Every row comes from one small tree of marks. The marks that hang from a mark follow it in brackets, in alphabetical order. Every link used is in the known rows. Which tree was each row made from?
In the rows, 128 means zero.
Known rows:
gafu(fano(rutem)): [106 103 130 141 137 138 132 136 115 116 112 154  88 128 101 135  84 110
 149 145 169 161 124 176 171 148 107 137 142 194 163  50]
gife(fano(fote)): [157 131 139 107 147 107 106 101 171 110 130  93 122 119 131 158 141 106
 120  84 158 141 136 137  84 173 166 127 162 170 178  97]
rumu(fote(pere)): [142 106 140 127 138 137 101  95 175 113 159 129 169 112 133 154  58 128
 152  84 120 159 123 109 146  72 178 145 139 145 112 116]
pere(fote(fano(gafu rutem) rumu zigod)): [183 144 137 133 111  99 178  89  99 123  96 167 126 154 153 113 118 187
 115 159  76 118 133 171 145 163  93 100  91  86 155 167]
rutem(napapi(fote) pere): [ 38  90 140 140 158 148  76 161 126 126 110 104 154 125 147 142 149  93
 152  88 139 157 125  67 132 145 148 152 152 122  95 104]
sonu(zigod(pumon)): [146 122 120 141 144 134 120 120 122 144 190  83 148  89 109 147 146 100
 109 142 176 150 112 125 160 121 120 108 160 194  94  94]
fano(fote(pere zigod) gafu): [166 131 161 139 181  90 121 112 186  92 139 162 161 151 122 130 125 159
 143  81  78 183 153 120 117 119 139 110 109 118 174 133]
gife(fano(fote(pere zigod) gafu rutem)): [160 153 191 112 181  79 167  89 143  77 103 177 129 154 115 119 138 171
 112 125 106 174 142 140  89 157 144 124  91 115 203 120]
napapi(fote(pere rumu zigod)): [154 168 196  99  85 135 170  72 102 117 127 165 119 169 110 142 109 146
 137  82  93 139 101  93 149 122 135 139 135  63 144 150]
nozodi(fano(fote gafu)): [159  97  84 130 157  70 101 150 170  98 165  95 112 130 137 133 168 124
 184  82 133 140 158 132 114 123 128  96 131 170 158 104]
nozodi(fano(fote(rumu zigod) gafu rutem)): [181 161 126 135 129  66 184 121 113  92 123 168  78 172 133 114 184 145
 173 122  79 135 139 159 106 159  82  95  99 107 173 109]
rumu(rutem(pere)): [ 66 107 139 151 141 130  86 152 124 142 119  97 161  86  83 125 120 116
 127  93 148 163 101 120 157  83 148 150 110 160 112 139]
fote(fano(gafu rutem(napapi zigod)) pere): [124 104 110 112 142 105 149 153 130 111 127 189 137 145 134  85 116 164
 115 153 112 131 139 134 153 146 119 114  88  84 147 141]
napapi(fote(rumu(rutem(zigod)))): [104 173 115  91  64 123 120 108 128 118 140 116 114 125  90 104 170 114
 135  67 125  88 110  96 130 110  82 145 138 104 102 171]
gafu(fano(fote rutem(napapi zigod(pumon)))): [ 90 143  64 153 181 147 115 186 180 138 118 152 101 146 133 136 187  90
 129 182 168 136 149 130  91 174  69 150 178 187 128  56]
pumon(zigod): [139  85 132 123 126 119 112  97 115 135 131 137 145 130 117 133 103 104
 113  73 165 133 114 137 140 127 164 129 131 156 110  84]
rumu(fote(zigod) rutem(fano napapi pere)): [ 26 174 156 109 220 139  71 146 130 169 132 124 162  64 153 161 133 111
 106 113  32 135 136  90  80  57 125 168 114 123  83 133]
fote(rumu(rutem)): [144 146 148 126  73 134 116 112 116 127 146  99 122 109 106 124 120 117
 149  99 125 114  99 167 143 108 118 121 133 130 112 135]
nodof(zigod(pumon)): [179 120  92 193 135 155 102 101 186 157 176 137 110 117 114 161 133 116
 114 124 187 128 153 126 139 127 131  95 142 165 112  83]
zigod(pumon): [163  96  94 144 131 137 109 115 171 147 184  80 133  89 117 180 130 104
 117 122 169 133 140 132 149 126 130 119 167 171 126 103]
pere(rutem(fano)): [108  94 105  90 145 145 106 131 113 136 177  93 103  52 136 159  94 132
  90 118 137 104 164 134 152 135 105 117 100 192 135 115]
napapi(fote(fano rumu zigod(pumon))): [200 187 145  94 101 142 174  72 123 183 145 133  90 143 122 211 146 139
  92 137 107 100 109 121 127 125  99 143 146  77 169 167]
fote(napapi pere(rutem) rumu zigod(pumon)): [191 156 164 130  55 181 198 106  85 146 144 136 103 155 121 131 125 144
 106 202 130  80 108 133 132 121 118 119 117  58 109 164]
gafu(fano(fote(rumu) rutem(napapi pere))): [ 51 141 156 169 172 169 134 201 107 115  61 176 108 182 167 123 138 101
 202 163 134 172 103 152 100 174 105 152 147 153 132  56]
rumu(rutem): [121 116 133 137 110 119  74 116 144 134 148  90 145  84  85 126 119 117
 119  93 141 142 112 152 150 100 132 127 126 165 119 124]
fano(fote(napapi)): [139 116 125 152 114 114  91 135 168 110 118 100 149 146 138 125 128  83
 154 116 137 138 141 142  89 147 165 126 174 141 137  98]
rumu(fote(pere) rutem(fano(gafu) zigod)): [ 81 154  97  59 188 107  96 129 170 112 195 131 159  64 129 117 111 151
 140  77  65 102 166  88 111   5 108 151  91 136 102 180]
pere(fote(napapi rumu) rutem(fano)): [110 125 114 103  66 172 144 140  66 135 128  80 110 109 187 103 108 132
 125 172 121  43 146 132 112 139 111 107 133 128  69 158]
gafu(fano): [127 104 130 123 139 145 110 138 137 126 140 121  93 123 112 155  82  96
 159 106 164 146 125 150 165 131 123 126 165 188 166  67]
gafu(fano(fote(napapi pere zigod) rutem)): [118 163 187 147 139 126 165 132 109 118  54 208 115 202 107 109  92 121
 140 183 117 177 106 160 107 132 144 158 137 123 181  83]
fano(fote(zigod) gafu): [169 128 130 149 182  81  98 111 200  94 148 136 145 132 129 143 153 132
 141  75  78 165 174 130 104 150 108  99 122 140 173 112]
pere(fote(napapi zigod)): [143 128 137 155  85 109 122 102 117 132  97 109 156 143 135  98 124 114
 106 134 109 119 137 116 123 155 159 110 171  95 104 136]

Which tree is each row?
[207 176 199  98  51 135 208  91  71 156  98 180 106 190 127 132  66 144
 122 159  82 104  85 162 135 117 175 125 129  16 179 177] | fote(fano napapi pere rumu zigod)
[150  96 143 106 146  91 142  95 121  70 142 120 103 104 118 119 132 132
 132 124 152 124 153 162 135 171 123 109 110 146 172  94] | gife(fano(gafu rutem))
[167  93 123 106 159 148 106 107 162 118 177 133 143 104 146 156  58 188
 125 133 110 122 136 141 151  63 132 132  52 134 135 169] | rumu(fote(fano(gafu) pere(rutem)))
[163 146  52 125  76 133 191 119 116 168 117 140 116 131 140 123 141 154
  80 181 159  89 122 138 143 158  90 128 139 119 112 179] | pere(fote(fano(rutem(zigod(pumon))) rumu))
[ 98 129 167  94 162 158 128 133  92 154 150 148 120  95 150 136 103 155
  67 149  85 119 145 108 134 138 123 114  94 115 124 126] | fote(pere(rutem(fano napapi)) zigod)
[ 42  98 164 111 188 119 115 143  98  73  97 124 123 129 149 112 180 126
 154 127 143 140 145  91 106 167 128 149 110 109 124  98] | gife(fano(gafu rutem(napapi(fote) pere)))
[ 73 159  96 138 117 166 126 189 124 161 143 109 138 114 122 112 202  98
 130 137 138  92 112  92 113 110  95 144 144  94  59 161] | fote(rumu(rutem(napapi pere zigod(pumon))))
[151  90 104 123 147 105 119 158 139 102 160 116 110 135 128 110 147 168
 155 114 150 138 136 120 134 103 131 105  71 164 139 138] | nozodi(fano(fote(pere(rutem)) gafu))
[157 157 116 119 116  83 114 150 137 105 157  95 104 141 129 107 194 134
 197  99 110 110 117 160  96  85  98 103 111 139 130 145] | nozodi(fano(fote(rumu(rutem)) gafu))
[127 152 132 166  92 153 177 139  90 159  92 110 148 155 152 126 157 112
 135 172 121 101 116  92 112 129 144 132 173  66  73 171] | rutem(pere(fote(napapi rumu zigod(pumon))))
[ 56 109  91 119 130 105 162 141  92 114  63 138 136 106 116  78 147 129
  78 117 180 131 132  76 132 181 148 149 130 145 115 152] | gife(fano(rutem(pere(fote) zigod)))
[196 122 137 112 152  89 132  96 146 135 153 146 116 122 120 163 108 156
 103 110  79 134 151 155 153 133 117  98  97 103 204 144] | fote(fano(gafu) zigod)
[136 103 146  92 105 157 123  99 109 153 131 130 121 123 105 155  78 177
  78 127 160 133  99 113 173 103 143 153  77 131 151 171] | napapi(fote(fano pere(rutem)))
[101 140 144 148  78 151  81 137 119 132 111  78 162 129 156  84 152 125
 147 132 119 105 104 142 117 136 125 107 158 116  40 141] | pere(fote(rumu(rutem(napapi))))
[142 126  73 140 103 155 138 156 163 131 142 116 138 138 116 111 160 123
  96 168 175  97 140  93  97 126 128 144 130 129  99 162] | fano(fote(napapi pere(rutem(zigod(pumon)))))
[ 84 100 155 124 147 117 155 127  88 110  89 133 117 105 107 131 114 113
 111 125 175 162 119 130 135 164 165 151 114 151 157 101] | gife(fano(rutem(pere)))
[ 48 111 129 170 101 133  85 165  98 142  68  76 191 116 120  75 132 112
 135 139 151 131  99 105 130  84 172 151 140 128  51 168] | rumu(rutem(pere(fote(napapi))))
[163 124 102 132 122  81 160 143 122  80 135 140  87 162 146 105 171 137
 201 123 122 131 137 168 114 148  92  96 110 141 150 102] | nozodi(fano(fote(rumu) gafu rutem))
[149 105 111 134  74 122 116 122 113 157  94  93 151 137 150 120  91 124
 109 158 148 104 118 147 134 136 180 121 161 116 124 158] | pere(fote(fano napapi))
[ 61 115  65 146 171 151 162 189 121 147 114 164  94 112  89 142 140 100
 123 163 192 147 133 103 162 125  85 171 136 186 140  97] | gafu(fano(rutem(pere zigod(pumon))))
[ 86 139 157 166 122 152 135 152  96 141  78 135 156 152 175 107 148 127
 138 122  87 136 118  86 123 178 139 111 153  70  75 140] | rutem(napapi pere(fote(rumu zigod)))
[108 158  83 100 130 129  64 132 172 166 148 118 147  98 134 130 135 116
  97 118  92  96 119 124 100  84 124 152 130 113  98 158] | rumu(fote(fano) rutem(napapi zigod))
[ 95  93  71 127 163  93 159 165 118 118 114 176 130 115 108 107 119 144
 112 122 127 141 147 124 166 135 104 134  68 122 173 156] | fote(fano(gafu rutem(pere zigod)))
[190 166 153 123  49 126 174  93  82 161  85 136 123 176 156 116 104 139
 110 164  87  84 105 152 117 152 153 112 158  45 137 180] | pere(fote(fano napapi rumu zigod))
[173 154 118 143 129 139 117  85 174 148 166 106 140 115 137 181 133  88
 119 156  96 104 145 118  94  93 136 148 178 100 104 120] | rumu(fote(napapi zigod(pumon)))
[113  80 147 138 115 175  98 146 122 124 147 118 138 120 138 110 101 142
 111 141 153 136 122 125 156 152 149 112 109 133  91 113] | fote(pere(rutem(napapi)))
[117 121 151 138 122 177 118 164 124 119 101 139 105 175 127 115  86 125
 154 174 168 133 112 144 117 117 143 150 127 164 143 101] | gafu(fano(fote(napapi pere(rutem))))
